What can hang from each mark:
nopofiv: dumes
nekop: gefut nopofiv
dini: pegi
nofen: gefut
gefut: dumes nekop nofen
pegi: dini dumes nekop
dumes: pegi
giti: nopofiv
dizof: dini

Each row was made from one small tree. The marks that hang from a mark follow it in brackets, in alphabetical order. Every link used is in the known rows. Write each row's tree.
Known rows:
dumes[pegi[nekop[gefut[nofen] nopofiv]]]: -2.20	+2.32	-1.94	+1.04	-1.40	-2.15	-2.13	-2.17	-3.33	+1.26	-2.03	+1.76	+2.78	-2.66	+2.09	+4.91	-2.29	-1.94	+0.31	+0.36	-0.25	+0.56	-5.99
dumes[pegi[dini]]: -2.39	+1.99	+1.00	+2.54	-1.34	-1.54	+1.16	-1.89	-2.42	+1.90	+0.94	+0.83	+3.31	-0.59	-0.51	+3.16	-0.47	-0.60	+0.91	-0.28	+0.68	+0.36	-2.17
pegi[dini dumes nekop[gefut nopofiv]]: -2.22	+1.25	+0.71	+1.20	-0.74	-1.03	-0.19	-2.36	-3.17	+2.60	+0.59	+1.78	+5.05	-2.77	+1.08	+5.48	-0.41	-1.34	+0.99	+1.33	-2.58	+1.59	-3.78
pegi[nekop]: +0.49	-0.61	-1.46	+2.61	-1.75	-2.18	+0.79	-1.66	-1.94	+1.40	-3.35	+1.79	+3.87	-1.69	+2.72	+3.35	-0.87	-1.34	-0.12	-0.84	-0.05	+1.74	-3.38
giti[nopofiv[dumes[pegi[nekop[gefut]]]]]: -1.56	+5.79	-1.16	+3.21	-1.53	-1.68	+1.83	-1.82	-5.66	+1.15	-2.56	+0.77	+3.99	-1.81	+3.79	+6.05	-2.15	-1.74	+0.01	-0.11	+0.37	+0.41	-3.95
nopofiv[dumes[pegi[nekop[gefut]]]]: -0.79	+5.11	-1.90	+3.20	-1.44	-1.80	+3.07	-1.83	-5.64	+1.41	-1.95	+1.69	+4.01	-0.89	+3.48	+5.19	-1.71	-2.28	-0.49	+0.56	-0.74	+0.94	-3.81
gefut[dumes]: -0.87	+0.39	-0.19	+2.24	-1.45	-1.30	+2.25	-1.72	-1.26	+1.58	+0.68	+1.05	+3.07	-1.15	+1.15	+3.51	-0.38	-1.11	+0.40	-1.48	+0.22	-1.96	-3.09
dumes[pegi[nekop[nopofiv]]]: -1.73	-0.61	-0.83	+1.64	-0.83	-2.12	-0.27	-1.12	-3.56	+1.81	-2.09	+1.55	+3.29	-2.21	+3.34	+4.55	-0.98	-0.77	-0.06	+0.06	-0.68	+2.74	-3.95
nofen[gefut[dumes]]: -0.86	-0.91	-0.25	+1.48	-2.19	-1.27	+2.15	-2.03	-1.93	+1.11	+0.92	+1.55	+3.50	-1.37	-1.85	+2.91	-0.25	-2.49	+0.52	-1.19	-0.88	-1.39	-2.14
dumes[pegi[nekop[gefut nopofiv]]]: -1.85	+1.94	-1.15	+1.48	-1.06	-2.22	-0.06	-1.62	-4.07	+1.66	-1.91	+1.66	+2.84	-2.70	+2.05	+5.11	-1.75	-1.89	+0.11	+0.51	-1.17	+0.93	-4.72
dizof[dini[pegi[dumes nekop[nopofiv]]]]: -1.77	-2.99	+0.73	+1.04	+0.40	-0.90	+1.35	-2.19	-4.25	+2.97	-0.35	+1.37	+3.41	-1.83	+2.29	+6.67	+0.01	+0.56	-0.80	+0.86	-2.53	+1.61	-4.01
dumes[pegi[dini nekop[gefut nopofiv]]]: -2.85	+2.59	+0.16	+1.38	-0.58	-1.77	-0.40	-1.98	-3.95	+2.19	-0.19	+1.61	+3.70	-2.59	+0.87	+5.14	-1.45	-1.29	+0.66	+1.18	-1.38	+1.34	-4.17
pegi[dini nekop[nopofiv[dumes]]]: -0.85	+0.55	-0.48	+1.74	-0.93	-1.05	+0.42	-1.42	-4.62	+2.42	-1.63	+2.22	+5.04	-2.03	+3.17	+3.09	+0.00	-0.53	+0.45	+0.86	-2.06	+2.40	-3.34
nekop[gefut[dumes nofen]]: -1.33	+3.24	-1.28	+1.62	-1.97	-1.33	+0.46	-2.80	-0.91	+1.06	+0.82	+1.22	+2.60	-1.58	-0.06	+3.92	-1.74	-2.27	+0.69	-1.16	+0.64	-4.14	-5.18
gefut[dumes[pegi] nekop[nopofiv] nofen]: -2.44	+3.28	+0.19	+1.14	-0.47	-1.19	-0.62	-1.88	-2.47	+1.63	+0.18	+1.46	+2.98	-1.58	+4.61	+5.45	-1.99	-0.14	+1.17	-0.51	-0.07	-2.21	-5.45
nekop[gefut[dumes[pegi]]]: -2.49	+4.34	-0.11	+2.44	-1.09	-1.45	+2.94	-2.08	-2.77	+1.48	+2.06	+0.70	+2.47	-0.95	+0.38	+5.53	-1.50	-2.01	+0.29	-0.62	+0.26	-3.03	-3.71
nofen[gefut[dumes[pegi] nekop[nopofiv]]]: -1.99	+1.56	+0.84	+0.76	-0.95	-1.23	+1.33	-1.53	-3.91	+1.56	+0.48	+1.90	+3.48	-1.94	+1.57	+5.15	-1.31	-1.49	+1.21	-0.15	-2.04	-1.23	-3.23
pegi[dumes nekop[nopofiv]]: -1.22	-1.94	-0.18	+1.40	-0.99	-1.37	-0.10	-1.48	-2.80	+2.22	-1.35	+1.70	+4.65	-2.39	+3.58	+4.80	+0.05	-0.82	+0.23	+0.16	-1.89	+3.00	-3.56
pegi[dini dumes]: -1.95	+0.73	+1.61	+2.30	-1.49	-0.79	+1.35	-2.26	-1.68	+2.29	+1.70	+1.00	+4.65	-0.77	-0.34	+3.47	+0.55	-0.68	+1.18	-0.15	-0.53	+0.67	-1.81
dini[pegi[dumes nekop]]: -2.13	+0.92	-0.20	+3.08	-0.20	-1.12	+2.58	-2.35	-2.59	+2.02	-0.75	+1.44	+4.49	-0.62	+4.29	+5.91	-0.66	+0.01	-0.75	+0.08	-0.70	+2.79	-2.92
gefut[dumes[pegi] nekop]: -1.22	+4.28	+0.74	+2.84	-0.53	-1.37	+2.99	-1.66	-2.61	+1.64	+0.15	+1.16	+3.52	-0.49	+4.52	+5.92	-1.70	-0.46	+0.67	-0.89	+0.17	-2.12	-3.45
nekop[nopofiv]: -0.60	-1.21	-0.57	+0.99	-2.01	-1.80	-0.58	-1.16	-1.94	+1.80	-2.01	+1.67	+2.13	-2.53	+0.14	+1.64	-0.21	-1.15	+0.99	-0.84	-0.56	-0.40	-3.65
gefut[dumes nekop]: +0.25	+3.00	+0.30	+2.45	-1.09	-1.28	+2.54	-1.76	-1.54	+1.62	-1.07	+1.66	+3.68	-1.13	+3.95	+4.54	-1.35	-0.72	+0.92	-1.27	-0.32	-2.82	-3.68
dumes[pegi]: -1.49	+1.33	-0.32	+2.56	-1.89	-1.98	+1.53	-1.52	-2.52	+1.39	-0.86	+0.93	+2.43	-0.65	+0.63	+3.19	-0.82	-1.19	+0.37	-0.94	+0.91	+0.14	-2.75
giti[nopofiv[dumes]]: -0.40	+2.43	-0.53	+2.63	-2.45	-1.25	+1.36	-1.38	-3.56	+1.28	-2.57	+0.75	+3.33	-1.57	+2.02	+2.61	-0.56	-0.96	+0.82	-1.50	+0.90	-1.02	-2.89
gefut[dumes[pegi[dini]] nekop[nopofiv]]: -2.99	+3.52	+2.24	+1.51	+0.30	-0.76	+1.07	-1.64	-3.07	+2.56	+1.98	+1.32	+3.96	-1.52	+3.42	+5.74	-1.18	+0.44	+1.56	+0.29	-1.18	-1.53	-3.61

Write each row's tree:
-2.87	+2.45	-0.84	+1.50	+0.48	-1.14	+1.75	-2.21	-3.12	+2.04	+0.28	+1.82	+2.92	-2.52	+3.28	+6.50	-1.79	-0.78	-0.39	+0.34	-1.72	-1.03	-5.05 -> dini[pegi[nekop[gefut[dumes] nopofiv]]]
+0.77	+2.95	-0.59	+1.63	-1.70	-1.24	+1.15	-1.01	-4.48	+1.96	-3.69	+2.54	+3.42	-1.87	+4.55	+2.53	-0.87	-0.81	+1.27	-0.18	-1.76	-1.14	-4.03 -> gefut[nekop[nopofiv[dumes]]]
-0.83	+2.63	-2.00	+2.02	-1.34	-1.57	+0.25	-2.86	-1.41	+1.05	-0.50	+1.61	+3.85	-1.89	+2.61	+5.34	-2.11	-2.15	-0.01	-0.64	+0.10	-1.66	-5.60 -> pegi[nekop[gefut[dumes nofen]]]
-1.05	+1.30	-0.27	+2.08	+0.41	-1.17	+3.65	-2.89	-3.58	+2.23	+0.62	+1.23	+2.67	-1.44	+1.19	+7.55	-1.62	-0.83	-1.22	+0.18	-1.37	-2.74	-4.82 -> dizof[dini[pegi[nekop[gefut[dumes]]]]]
-3.08	+0.09	-1.00	+1.23	-0.25	-1.44	-0.96	-1.83	-2.64	+1.61	+0.56	+1.18	+3.78	-1.91	+4.34	+5.96	-1.48	-0.50	-0.16	-0.16	-0.11	+0.88	-5.35 -> gefut[dumes[pegi[nekop[nopofiv]]] nofen]
-1.90	+3.81	-0.04	+3.03	-1.93	-1.28	+2.00	-1.29	-4.67	+1.29	-1.39	+0.25	+3.22	-0.92	+2.50	+4.01	-0.98	-0.80	+0.58	-1.06	+1.31	-0.18	-2.68 -> giti[nopofiv[dumes[pegi]]]
-1.98	+1.89	-1.14	+0.39	-1.59	-1.22	-1.13	-2.30	-1.55	+1.45	+0.93	+1.46	+2.21	-2.79	-0.06	+3.70	-1.48	-1.95	+1.03	-0.68	-0.44	-3.91	-5.87 -> nekop[gefut[dumes nofen] nopofiv]
-0.58	+1.92	-0.80	+2.50	-1.51	-1.62	+1.68	-2.40	-2.61	+1.69	-1.28	+1.58	+4.59	-1.70	+2.16	+5.56	-0.94	-2.26	+0.06	+0.16	-1.23	+1.07	-3.69 -> pegi[dumes nekop[gefut]]
-1.20	-1.29	+0.08	+1.25	-0.92	-1.58	-1.09	-1.62	-2.46	+2.33	-1.59	+1.97	+4.30	-2.67	+1.71	+3.20	-0.29	-0.49	+0.77	+0.35	-1.43	+2.31	-3.57 -> pegi[dini nekop[nopofiv]]
-2.07	+3.86	+0.53	+3.00	-1.36	-0.99	+2.75	-1.72	-4.66	+2.02	+0.90	+1.11	+3.94	+0.08	+0.83	+3.04	-0.27	-0.73	+0.59	+0.27	+0.02	+0.48	-1.96 -> nopofiv[dumes[pegi[dini]]]
-0.93	+3.04	-0.81	+1.60	-1.13	-1.16	+0.70	-1.86	-5.03	+2.27	-1.41	+2.35	+4.51	-2.52	+1.93	+3.70	-0.81	-1.62	+0.65	+1.28	-2.46	+0.66	-4.14 -> pegi[dini nekop[gefut nopofiv[dumes]]]
-3.76	+5.27	+0.45	+1.95	-0.91	-0.96	+0.61	-3.07	-1.87	+1.60	+3.75	+0.66	+3.31	-0.74	-0.81	+5.32	-1.79	-1.42	+0.93	-0.06	+0.86	-3.17	-4.40 -> nekop[gefut[dumes[pegi[dini]] nofen]]
-2.85	+4.42	+1.23	+2.96	-1.48	-0.83	+1.59	-1.69	-4.61	+1.81	+0.37	+0.20	+4.05	-0.76	+1.43	+3.86	-0.62	-0.23	+1.05	-0.41	+1.07	+0.02	-2.09 -> giti[nopofiv[dumes[pegi[dini]]]]
-4.09	+3.56	+1.39	+1.11	-0.27	-0.90	+1.00	-2.04	-3.26	+2.40	+3.92	+0.84	+2.93	-1.97	-0.81	+5.33	-1.00	-1.04	+1.14	+0.54	-1.09	-2.49	-3.85 -> nekop[gefut[dumes[pegi[dini]]] nopofiv]
-3.64	+0.40	+1.14	+1.62	+0.54	-1.04	+0.65	-1.64	-3.39	+2.55	+2.44	+1.08	+4.74	-1.78	+3.23	+6.22	-0.58	+0.14	+0.23	+0.66	-1.22	+1.83	-3.52 -> gefut[dumes[pegi[dini nekop[nopofiv]]]]
-1.47	-0.97	+1.30	+1.96	-0.57	-0.79	+3.04	-2.54	-3.10	+2.56	+0.93	+0.76	+2.53	-0.37	-0.49	+5.46	+0.19	+0.15	-0.41	-0.15	-0.93	-1.06	-2.82 -> dizof[dini[pegi[dumes]]]
-0.48	-1.20	-0.80	+1.38	-0.04	-1.00	+2.15	-1.70	-6.08	+2.62	-2.31	+1.98	+2.87	-1.66	+2.87	+4.95	-0.38	+0.26	-1.13	+0.84	-2.47	+0.68	-4.33 -> dizof[dini[pegi[nekop[nopofiv[dumes]]]]]
-0.36	+2.97	-1.40	+1.25	-2.24	-1.34	+1.16	-1.39	-4.63	+1.74	-1.72	+2.02	+2.41	-2.42	+0.29	+2.14	-0.73	-2.31	+0.80	+0.10	-1.67	-2.05	-4.28 -> nekop[gefut nopofiv[dumes]]
-2.22	-1.29	+1.12	+1.37	-0.54	-0.93	-0.44	-1.90	-2.74	+2.75	+0.37	+1.63	+5.51	-2.24	+2.51	+4.81	+0.41	-0.27	+0.75	+0.87	-2.14	+3.30	-3.00 -> pegi[dini dumes nekop[nopofiv]]
-2.06	+2.83	+1.00	+1.55	-0.19	-1.25	+1.45	-1.22	-3.25	+2.05	+0.29	+1.37	+3.10	-1.64	+4.61	+5.67	-1.48	-0.10	+0.98	-0.40	-0.87	-1.91	-4.20 -> gefut[dumes[pegi] nekop[nopofiv]]
+0.84	+1.68	-0.76	+0.86	-2.44	-1.25	+1.04	-1.32	-5.08	+1.46	-3.52	+3.04	+3.81	-2.12	+1.65	+1.96	-0.70	-2.07	+1.41	+0.09	-2.82	-0.52	-3.02 -> nofen[gefut[nekop[nopofiv[dumes]]]]
-0.48	+2.32	-1.26	+2.37	-1.02	-1.63	+2.22	-2.25	-2.22	+1.48	-0.50	+1.55	+3.97	-1.97	+2.53	+5.67	-1.55	-2.24	-0.18	-0.49	-0.72	-1.29	-4.40 -> pegi[nekop[gefut[dumes]]]
-0.10	+3.32	-0.48	+2.08	-1.43	-1.23	+0.53	-2.35	-0.77	+1.23	-1.19	+1.74	+3.61	-1.09	+4.05	+4.31	-1.88	-0.70	+1.14	-1.44	+0.59	-3.23	-4.91 -> gefut[dumes nekop nofen]
+0.15	-0.19	-1.78	+1.76	-1.43	-1.50	+0.72	-1.03	-4.64	+1.88	-3.29	+2.29	+4.18	-2.17	+4.22	+3.03	-0.34	-1.11	-0.13	+0.19	-1.83	+2.16	-3.91 -> pegi[nekop[nopofiv[dumes]]]
-2.46	+4.38	-0.84	+2.31	-1.26	-1.85	-0.84	-3.03	-2.63	+1.39	-0.40	+1.44	+4.06	-1.33	+0.90	+5.19	-2.26	-1.67	+0.50	+0.56	+0.54	+0.61	-4.65 -> dumes[pegi[dini nekop[gefut[nofen]]]]
-0.85	+1.91	-0.29	+0.81	-1.04	-1.11	-1.07	-1.96	-1.32	+1.63	-0.99	+1.99	+3.22	-2.23	+4.10	+4.16	-1.64	-0.33	+1.42	-0.94	-0.49	-3.06	-5.69 -> gefut[dumes nekop[nopofiv] nofen]
-1.43	+1.41	-1.55	+2.18	-0.28	-1.12	+1.88	-1.44	-4.98	+2.03	-2.70	+2.28	+3.54	-1.62	+5.05	+4.05	-0.85	+0.02	-0.69	+0.58	-1.72	+2.17	-3.98 -> dini[pegi[nekop[nopofiv[dumes]]]]
-1.01	+1.54	-1.68	+0.39	-2.50	-1.82	-2.42	-2.21	-1.68	+1.21	-1.84	+1.90	+1.62	-2.98	-1.12	+2.05	-1.50	-2.24	+1.33	-0.56	-0.19	-2.51	-5.70 -> nekop[gefut[nofen] nopofiv]
-2.70	+2.08	-0.47	+2.19	-1.23	-1.31	+0.78	-2.26	-1.61	+1.22	+1.93	+0.59	+2.88	-0.43	+1.70	+4.65	-1.29	-0.93	+0.23	-1.20	+1.55	-1.73	-4.21 -> gefut[dumes[pegi] nofen]
-1.86	-0.46	-1.03	+1.68	-0.27	-1.67	+0.32	-1.63	-2.83	+1.95	-2.70	+2.08	+2.88	-2.21	+3.66	+4.13	-1.10	+0.00	-0.35	+0.06	-1.07	+1.96	-4.21 -> dini[pegi[nekop[nopofiv]]]
+0.39	+3.43	-1.42	+1.27	-1.96	-1.21	-0.79	-1.62	-3.67	+1.49	-3.80	+2.60	+3.38	-1.79	+4.65	+2.35	-1.44	-0.81	+1.41	-0.33	-0.89	-1.60	-5.25 -> gefut[nekop[nopofiv[dumes]] nofen]
-1.44	+2.95	+0.10	+2.37	-0.53	-1.20	+1.93	-2.64	-2.12	+2.02	+1.30	+1.46	+4.79	-1.78	+1.32	+5.67	-1.26	-1.61	+0.36	+0.16	-1.04	-1.01	-3.80 -> pegi[dini nekop[gefut[dumes]]]
-2.52	+4.22	-1.79	+2.41	-0.18	-1.21	+1.35	-3.29	-1.72	+1.22	+0.07	+1.65	+3.27	-1.27	+3.24	+6.40	-2.62	-1.05	-0.63	-0.23	+0.21	-1.81	-5.66 -> dini[pegi[nekop[gefut[dumes nofen]]]]
-1.44	+0.14	+0.95	+2.65	-0.87	-1.04	+1.18	-2.35	-2.17	+2.37	+0.31	+1.37	+5.92	-1.09	+2.36	+4.97	+0.11	-0.62	+0.39	+0.38	-0.99	+3.10	-2.26 -> pegi[dini dumes nekop]
-0.04	-1.47	-0.45	+2.22	-0.39	-1.69	+2.31	-2.34	-3.28	+2.16	-2.29	+1.48	+2.59	-1.17	+1.44	+5.24	-0.91	+0.02	-1.16	-0.13	-0.68	+0.40	-3.87 -> dizof[dini[pegi[nekop]]]
-1.19	+5.56	-2.68	+2.78	-1.79	-1.76	+1.03	-2.43	-4.86	+0.99	-2.08	+1.74	+3.93	-0.81	+3.55	+5.00	-2.30	-2.29	-0.40	+0.41	+0.14	+0.44	-5.05 -> nopofiv[dumes[pegi[nekop[gefut[nofen]]]]]
+0.32	+1.68	+0.18	+1.72	-1.82	-1.27	+2.37	-2.05	-2.20	+1.17	-0.78	+2.15	+3.97	-1.39	+0.97	+4.00	-1.17	-2.09	+1.13	-1.05	-1.39	-2.24	-2.65 -> nofen[gefut[dumes nekop]]
-1.18	+1.14	-0.31	+1.08	-1.13	-1.68	-0.91	-2.05	-2.88	+2.17	-1.33	+2.12	+3.80	-3.23	+0.38	+3.80	-1.04	-1.53	+0.97	+0.74	-1.84	+0.63	-4.31 -> pegi[dini nekop[gefut nopofiv]]
+0.09	+1.63	-0.86	+0.81	-1.97	-1.73	-2.35	-1.84	-1.54	+1.38	-3.87	+2.34	+2.65	-2.47	+3.10	+2.51	-1.66	-0.73	+1.71	-0.82	-0.22	-1.69	-5.47 -> gefut[nekop[nopofiv] nofen]
-1.60	+1.28	-1.81	+0.71	-0.96	-1.45	-1.30	-2.37	-1.96	+1.44	-0.34	+1.85	+3.48	-3.07	+2.61	+5.23	-1.88	-1.82	+0.29	-0.12	-0.97	-1.50	-6.37 -> pegi[nekop[gefut[dumes nofen] nopofiv]]
-0.81	-2.85	-0.26	+0.92	-0.02	-1.58	+0.69	-1.88	-3.82	+2.52	-2.30	+1.71	+2.15	-2.27	+1.50	+5.07	-0.66	+0.23	-0.79	+0.31	-1.77	+0.59	-4.52 -> dizof[dini[pegi[nekop[nopofiv]]]]
-2.89	-0.41	+0.02	+1.76	+0.13	-1.01	+0.98	-1.93	-3.13	+2.40	-0.73	+1.70	+4.11	-1.76	+4.25	+5.72	-0.41	+0.32	-0.37	+0.61	-1.77	+2.97	-3.61 -> dini[pegi[dumes nekop[nopofiv]]]
-3.16	+2.74	+0.08	+1.10	-0.78	-1.34	+1.35	-1.59	-3.35	+1.87	+2.17	+0.89	+2.10	-2.15	+0.30	+5.26	-1.28	-1.68	+0.59	-0.14	-0.84	-2.72	-4.43 -> nekop[gefut[dumes[pegi]] nopofiv]
-2.90	+4.96	+0.33	+1.55	-1.21	-0.99	+1.30	-1.72	-5.54	+2.26	+1.24	+1.46	+3.05	-1.53	-0.28	+3.39	-0.76	-1.44	+1.08	+1.16	-1.51	-0.97	-3.45 -> nekop[gefut nopofiv[dumes[pegi[dini]]]]
-1.18	+3.54	-1.64	+2.78	-0.81	-1.89	+2.14	-2.53	-2.79	+1.41	-2.58	+1.99	+2.82	-1.61	+2.22	+5.00	-2.09	-1.37	-0.46	+0.03	-0.38	+0.01	-4.25 -> dini[pegi[nekop[gefut]]]
-1.07	-1.56	+0.56	+2.32	+0.04	-1.03	+2.93	-2.63	-3.60	+2.56	-0.27	+1.11	+3.79	-0.72	+2.16	+6.87	-0.22	+0.14	-1.14	+0.37	-1.43	+1.35	-3.30 -> dizof[dini[pegi[dumes nekop]]]
